Each row comes from the steps of one walk. Every step used is in the known rows, and no mark comes twice. Write the walk behind each row, first mark first.
In the rows, zero is written as 128.
Known rows
f, d, l, a, v, y: [ 97 101  90 139  94  88 125 167  97 103  72 129 127 157 130 139 121 108
 150 155 146 118  75 140 158 135 164  94 108 137 147 152  86 124 121 140
  72 141  70]
e, c, h, l, a, v, y, m: [151 166 144 155 161  95  85 151 152 134  88 126 171 106 120 160 153 131
  88  67 115 144 135  96  98 135 128 148 141  94  52 126 125  78 106 106
  95 110  98]
l, a, h, w, k: [122 130  87 133 124 125 147 109 139 182 149  92  84 167 151 142  97 155
 164 162  63 125 201  88 140 166 143 126 163 115 161 134 144 148 132 109
 141 140 125]
v, a, e, c: [141 136 150 123  91 138  99  91 177 121 110 167 124 118 130 148 123  92
 160  99 133 111 189 128  94 139 129  86 123  37  93 147 125 151 119  99
 196 150 129]
e, f, d, l, a, h, w, k: [128 113  94 201 112  92  87 170 103 104 123  95 100 176 114 142 127 196
 154 135  89 131  77 108 130 143 176  70 110 170 124 166 101 143 152 129
 104 151  85]
e, f, d, l: [132 111 134 193 102 100  78 183  90  73 104 115 135 164  98 125 143 179
 132 128 136 139  32 121 123  93 190  61  76 175 124 168  90 128 141 151
 102 165 103]
m, y, v, a, l: [110 163 153   4 142 194 164  86 156 142 124 139 141  85 111 125 124  78
 103 109 155 108 164 137  99 126  69 148 112 139 133 126 101 162 131 158
 148 110 117]
c, h, l, a: [133  87 107 139 156  71 106 149  73 150 167 105 115 139 148 122 127 181
  76 130 123 141 141 122 102 136 155 151 138 135 137 137 116  96  99 103
 163 130 129]
f, d, l: [104  84 120 177  97  97 128 176  84  84  84 128  96 180 138 130 145 145
 113 166 156 110  39 154 153 114 201  75 105 195 163 143  98 126 119 139
  78 145  87]
a, h: [131 153 153 144 117 163 162 107 152 142 142  96 106 128 144 128 128 119
 134 134  81 150 142 101 103 122 101 103 136 150 153 104 137 121 104 133
 129 135 177]
l, d, f: [ 81  78 134 132 103 101 100 143 101 140 147 144 121 162 122 151 121 150
 189 148  73 163  86 117 167 112 120 112 132 130 167 156 148 109 142 136
  71 169 112]
e, f, d, l, h, m: [153 103 125 220 107  77  76 189 110  74 110 115 124 178  88 109 134 186
 148 119 124 163  39 125 131 100 187  97  91 170 104 156 114 129 152 150
  98 163 121]
a, e, f, d, l, h: [146 108 147 207 101 123  80 134 139  61 141 135 129 178 132 139 131 182
 171 118 103 175  86 156 117  98 145  72  75 131  78 162 117 139 139 134
 136 181 143]
a, v, y, m, h, l, d: [100 171 149 106 129 204 133 124 110 110 131 104 184  50  79 149 132  74
 121 124 114 141 112 119 127 123  23 158 182 129 100  98 140  90 128 113
 103  81 137]
f, d, l, h, w, k: [ 97  81  67 206  98  88 136 163  91 103 106  97  68 212 136 129 138 148
 126 164 111 112  36 158 183 152 192  99 135 213 162 138 128 151 140 119
  70 145  74]
c, h, m, y, v, a, e, b: [160 143 132  97 184 157 128 118 168 133 133 157 125  78 119 134 121 100
 106  66 146 136 181 153 101 134  68 179 163 103 112 128 117 106 121 156
 225 108 175]
d, l, a: [ 82 104 118  90 112  66 101 128 124 116 113 136 107 208 164 147 118 169
 132 176 172 115 113 145 145 128 195 111  84 121 155 126 133 143 134 109
 115 186  97]
d, l, h: [ 86 114 117 130 105  82 115 118 138 104 128 109 100 214 155 130 132 146
 122 148 142 145  58 158 150 126 163 123  89 165 144 103 157 151 138 112
  94 190 124]
m, y, v, a, e, f, d: [135 134 152  51 132 178 139 101 145 138 121 149 148  73  91 115 127  89
 153 106 123 121 172 131 107 105  79 123 113 139  91 166  74 164 158 170
 161  95 123]
a, e, f, d, l, h, m: [163 108 150 226 114 119  76 149 143  50 137 144 124 177 122 134 128 194
 175 120 118 172  95 162 118 102 148  89  89 116  73 156 132 126 145 135
 144 168 159]
m, y: [120 144 144  72 136 155 166  99 117 161 150 123 150 140 103 123 133  85
 112 118 144 124 123  94 115  98 123 135 115 139 156 139 123 147 131 165
 130 139 144]
f, d, l, h, m, y, v, a: [118  78 107 121 112  81 137 155 128 111  86 140  87 148 116 101 132 109
 139 138 142 125  89 167 153 134 145 141 127 189 118 131 101 159 151 145
  92 106  91]
d, l, a, v, c, h, w: [106 143  74 118 127  75 108 153 124 120  85 136 119 145 190 170 123 152
 117 133 156 103 109 135 161 183 158 117  96  85 144 129 145 140 119  83
 121 145  72]
l, a, v, c: [130 151 100 114  95 105 151 112 152 164  71 150 166 117 142 136 111 101
 167 130 128 123 201 100 157 142 144 132 113  47 135 135 145 142  99  98
 117 159 109]
b, e, c, h, l, d: [125 106 176 181 147 101  76 124  99 151 179 139 120 112 189 113 133 132
 100  99 117 144 149 114  95 108 180 125 151 102 116 146 117  96  75 131
 153 103 112]
f, d: [136  93 121 191  93 130 151 167  84 117  92 121 112 149 113 108 135 122
 130 158 115 123  86 120 152  97 187  89 134 181 169 159  94 120 110 155
  97 130 112]
y, v, c, h, w: [151 162 112 117 147 178 150 149 145 148  89 120 127  45 165 122 151 125
 107 119 119  89 141 141 168 147 129 118 141 138 143 122 136 121 137 126
 145  63  99]
w, k: [ 84 124 105 146 118 157 166  64 122 148 146 102 121 184 101 135 129 111
 130 153 129  84 132 148 167 128 153 114 156 151 186 114 169 121 119 103
 122 170 147]
m, h, w: [153 146 113 142 116 208 138 138  85 155 169 106  75 101 117 129 126 144
  85 145 108 113 102  84 133 127 134 149 175 155 163 130 136 133 145  98
 180  87 151]
y, m, h, l, d: [119 113 193 124 141 161 116 124 102 110 168 117 124  94 103 134 155 170
  84 159 119 145 117 116 117  86  93 157 184 200  86  88 145 112 147  99
 117  73 146]
a, e, f, d: [163 120 160 211 106 164  94 137 124  71 136 141 145 142 116 137 129 173
 170 123 105 156 117 135 110  85 145  62  94 114  96 178 107 120 129 147
 158 160 156]
w, h, m, y, v: [174 153 125 124 167 185 143  88 162 147 170 141 133 118  94  86 105 108
 120 132 108 101 153 145 129 143  73 176 179 135 151  82 148 122 151 151
 128 126 217]
b, e, f, d, l, h, w: [125 120 132 207 123 114  73 146  80 109 182 111 106 145 179  94 110 164
 155 149 123 132  83 120 132 104 197  89  95 141 128 178 102 154 144 170
 160 104 115]
h, m: [154 134 144 176 138 151 133 152 125 111 120 131 125 149 100 113 120 145
 133 156 163 114 137 131 138 109 170 145 152 108 163 120 170  95 129 137
 155 129 180]

Write each row's walk
[154 124 124 140 134 112 154 112 152 154 153 114 124 173  93  92 115 108
 143 111 111 171 132 109 137 111 128 190 141 133 124 116 169 144 144 150
 123 148 179]
l, h, m, y
[117  76 153 136 106 150 119 137  63 142 194 112  91 104  93 115 143 152
  73 139 111 155 113 114  91 110 112 167 189 179 132 105 127 112 112  73
 145 117 137]
m, h, l, d
[106 196 112 114 113 207 155 115 125 123  98 104 191  89  94 142 113  41
 146 120 133 116 113 119 142 131  68 127 136  83 157 126 138  97 111 139
 120 131 148]
a, v, y
[146 167 119  59 166 177 172 127 139 175 122 123 144  56 140 125 151  91
  97  92 131  97 140 109 140 139 100 143 130 142 134 133 121 146 149 157
 139  63 101]
m, y, v, c, h, w
[158 147  93 102 138  89 154 115 150 177  95 159 168  96 135 135 110  96
 148  88 132 134 201  93 145 152 118 168 126  39 121 135 144 127 101 113
 132 128 125]
l, a, v, c, h, m, y
[127 154 148 151 156 110  87 104 119 163 162 140 155  91 184 122 117  96
 118  90 140 127 177 109  92 127 151 142 131  46  95 148 108  92  82 132
 164  91 118]
b, e, c, h, l, a, v, y
[113  90 112 178 131 108  87 123  96 130 214 125 115 157 114 113 120 166
 123 156  73 126  92 149 108 165  82 138 167 149 152  98 146 116 137 102
  88 173 163]
w, h, l, d, f
[136 126 123  98 147 118 139 136 143 156 101 132 137  61 160 111 153 144
 106 126 138 106 182 152 138 141 136 141 129 128 112 112 124 116 125 106
 138  83  96]
y, v, c, h, l, a
[139 153 186 109 140 188 141  86 139 122 148 128 131  96 113 134 144 142
 100 149 125 129 120 105 144  73 103 141 154 180  99  92 146 120 156 120
 131  76 180]
y, m, h
[154 141 149 123 157 150 153 134 126 135 140 138 140 141  86 115 126 114
 122 126 171 118 141 111 120 106 141 164 144 113 150 126 157 114 139 160
 150 118 175]
h, m, y
[134  82 142 191 121  86  81 171  85  96 152 127 129 163 119 125 130 218
 134 166 138 143 166 138  74 116 177 118 110 118  83 165 102 125 126 107
 159 152 113]
h, l, a, e, f, d
[132 154 109 136 151 138 107  96 131 127 182 109 166 118 108 113 105 126
 118 156 103 106 152 137 103 168  57 157 170 112 109  79 136 119 143 110
 111 133 173]
w, h, l, a, v, y, m
[ 76 135 110  95 111  90 112 125 131 108  79 142 128 189 159 159 110 150
 136 169 168 117 126 151 155 140 159 131  88 110 149 123 141 136 116  93
 101 185 104]
d, l, a, v
[126 104 133 133  88 114  75 118 129  76 132 152 120 123 125 141 118 130
 171 119 146 115 127 151  97 136 126  54  91  80  97 166  94 161 143 117
 197 149 118]
v, a, e, f, d, l
[ 92 119 154 139 114 143 104 146 123  80 153 146 121 173 145 175 122 178
 128 124 109 172  58 142 117 128 103  96  90 121 164 134 146 106  98 134
  74 197 102]
a, l, d, f
[129  95 136 117 117 126 126 118  82 161 187 123  93 122 107 113 132 169
  77 153 139 136 156 107  86 115 142 181 156 148 117 111 119 124 123  68
 168 118 149]
m, h, l, a
[141 143  87 115 113  90 145 111 145 172  83 148 162 102 155 139 110 104
 151 105 112 135 191  99 158 150 131 136 117  50 133 137 137 126  89  97
 127 148 112]
l, a, v, c, h
[ 99 113 112 132 110  93 121 162 111  88  68 132 140 147 133 148 129 119
 150 164 148 116  77 141 167 123 150  95 113 152 119 141  94 122 139 146
  59 114  73]
f, d, l, a, v, y, m
[139 155 139  42 159 161 178  98 153 177 122 136 159  59 132 117 156  73
 102  82 138 110 147 120 134 118  93 142 117 142 126 121 117 140 134 158
 126  85 118]
m, y, v, c, h
[170 123 121 127 181 125 140 131 108 151 161 126 129 116 117 121 125 121
  90  84 133 139 117 110 125 120 121 162 149 123 151 131 139  87 114 154
 165 103 178]
c, h, m, y
[179 145 116 148 158 159 138  89 146 145 192 137 132 141  92  92 103 105
 116 122 112 108 131 124 118 147  88 160 172 114 160  89 154 125 140 148
 133 148 221]
w, h, m, y
[116 175 158  88 141 182 129 110 138 111 148  91 184  97 100 136 135  75
 145 139 146 109  89 108 137  96  93  92 136 117 123 113 133 103 174 182
 123  88 140]
v, y, m
[160 141 139  81 143 109 164 109 192 185 119 143 124  98 141 116 116 121
 171 121 107 142 239  96 116 140 114 157 139  85 109 110 137 140 135 136
 131 104 141]
l, a, h, m, y, v, c
[112  67 118 165  96  75 113 158 105  88  95 153  94 194 162 142 126 166
 152 173 144 127 100 159 149 119 200  79  97 146 134 158  94 136 121 128
  99 159  86]
f, d, l, a, e
[130 147 143  57 168 147 170 117 132 164 135 128 156  61 127 115 168  97
  78  93 157 105 147 133 105 129  95 155 121 154 110 113 116 135 133 141
 129  76 110]
m, y, v, c, h, l
[109  74 104 185  88  71 131 163 102  97  94 117  87 197 140 114 140 139
 128 154 122 144  37 152 162 117 189  98 105 205 145 136 108 144 125 136
  63 159  93]
f, d, l, h
[ 99 131  93 102 120  58 115 124 138 122  85 149 135 149 183 162 127 137
 122 121 164 117 117 146 156 162 151 116  82  85 135 116 141 132 104  84
 106 165  88]
d, l, a, v, c, h
[143 138 134  82 125 132 154  95 158 157 152 127 104  84 107 117 109  65
 151 103 123 118 190  97  80 158  72 130 155  86 131 113 128 154 130 132
 193  98 167]
v, a, h, m, y
[113 134 138  63 144  77 137 120 185 135 107 149 109 139 170 143 137 144
 142 133 167 117 162 145 121 154 134 132  97 112 108  92 141 149 147 116
 107 125 105]
d, l, a, h, m, y, v, c
[128 111 138 112 138 139 135 151 129 142 107 124 137  46 149 114 161 129
 102 115 114 120 147 159 143 137 112 130 156 153 124 107 129 106 117 111
 119  84  86]
y, v, c, h, l, d
[124  89  82 165 101  47 131 169 103 113  62 150 116 138 167 141 139 128
 125 122 139 122  82 140 166 150 178  89  99 136 136 145  96 126  96 112
  75 135  61]
f, d, l, a, v, c, h
[105 148 155  20 150 170 169  96 145 166 141 117 126  66 106 111 136  81
 110 123 134 108 194 129  77 138  54 163 142 162 110 114 100 161 143 141
 155  76 131]
m, y, v, a, h, l
[153 167 170 110 164 185 178 116 176 147 135 117 113  96 116 117 129 112
 135 121 105 141 181 117 101 122  72 163 158 152 126  94 145 113 130 155
 134  87 194]
a, h, m, y, v
[139 139  85 175 109 142 133 148 120 149 143  78  94 175 135 109 110 141
 138 150  69 151 103  99 161 139 153 147 149 151 157 140 163 162 151 131
 133 143 132]
l, h, w
[106 213 141 104 134 215 151 108 144 104  91 107 206  77  97 152 123  56
 146 130 134 115 116 119 153 116  51 127 140 102 122 112 147  97 133 148
 105  99 153]
a, v, y, m
[139 131 145  48 169 134 156 100 152 165 145 151 154  72 149 128 152 118
 111  97 146 119 200 141 101 133  90 156 112 110  82 126 114 142 135 131
 152  89 111]
m, y, v, c, h, l, a, e
[150 132 130 116 144 138 159 111 168 156 133 118 125 149  95  86 117 111
 146 122 106 166 154 130 150 107 113 205 148 152 116 110 164 140 154 154
 117 127 175]
l, h, m, y, v
[138 139 122  83 114 124 136  97 160 119 156 133 115 134 112 120 103  90
 118  86 148 142 139 128  82 159  87 142 113  80 126 115 136 170 114 131
 174 155 133]
v, a, l, h, m, y
[138 129 160  66 153 175 140 137 150 117 125 151 129  95  90 120 113 109
 124 114 152 130 168 145 112 131  83 171 162 112 137 118 138 125 129 156
 148 106 129]
h, m, y, v, a, l, d
[134 170 107 168 129 134 156 137 119 126  90 128 172  64 143 144 153  95
  90  86 145 112 129 132 126 163  97 130 123  93 126 108 155 102  72  79
 125 115 125]
a, v, c, h, l
[ 90 105 134 103 115  87  93 111 142  93 128 154 108 210 183 164 116 180
 151 174 170 123 137 168 135 127 174  99  77  91 130 131 139 143 133 101
 139 191 116]
d, l, a, e
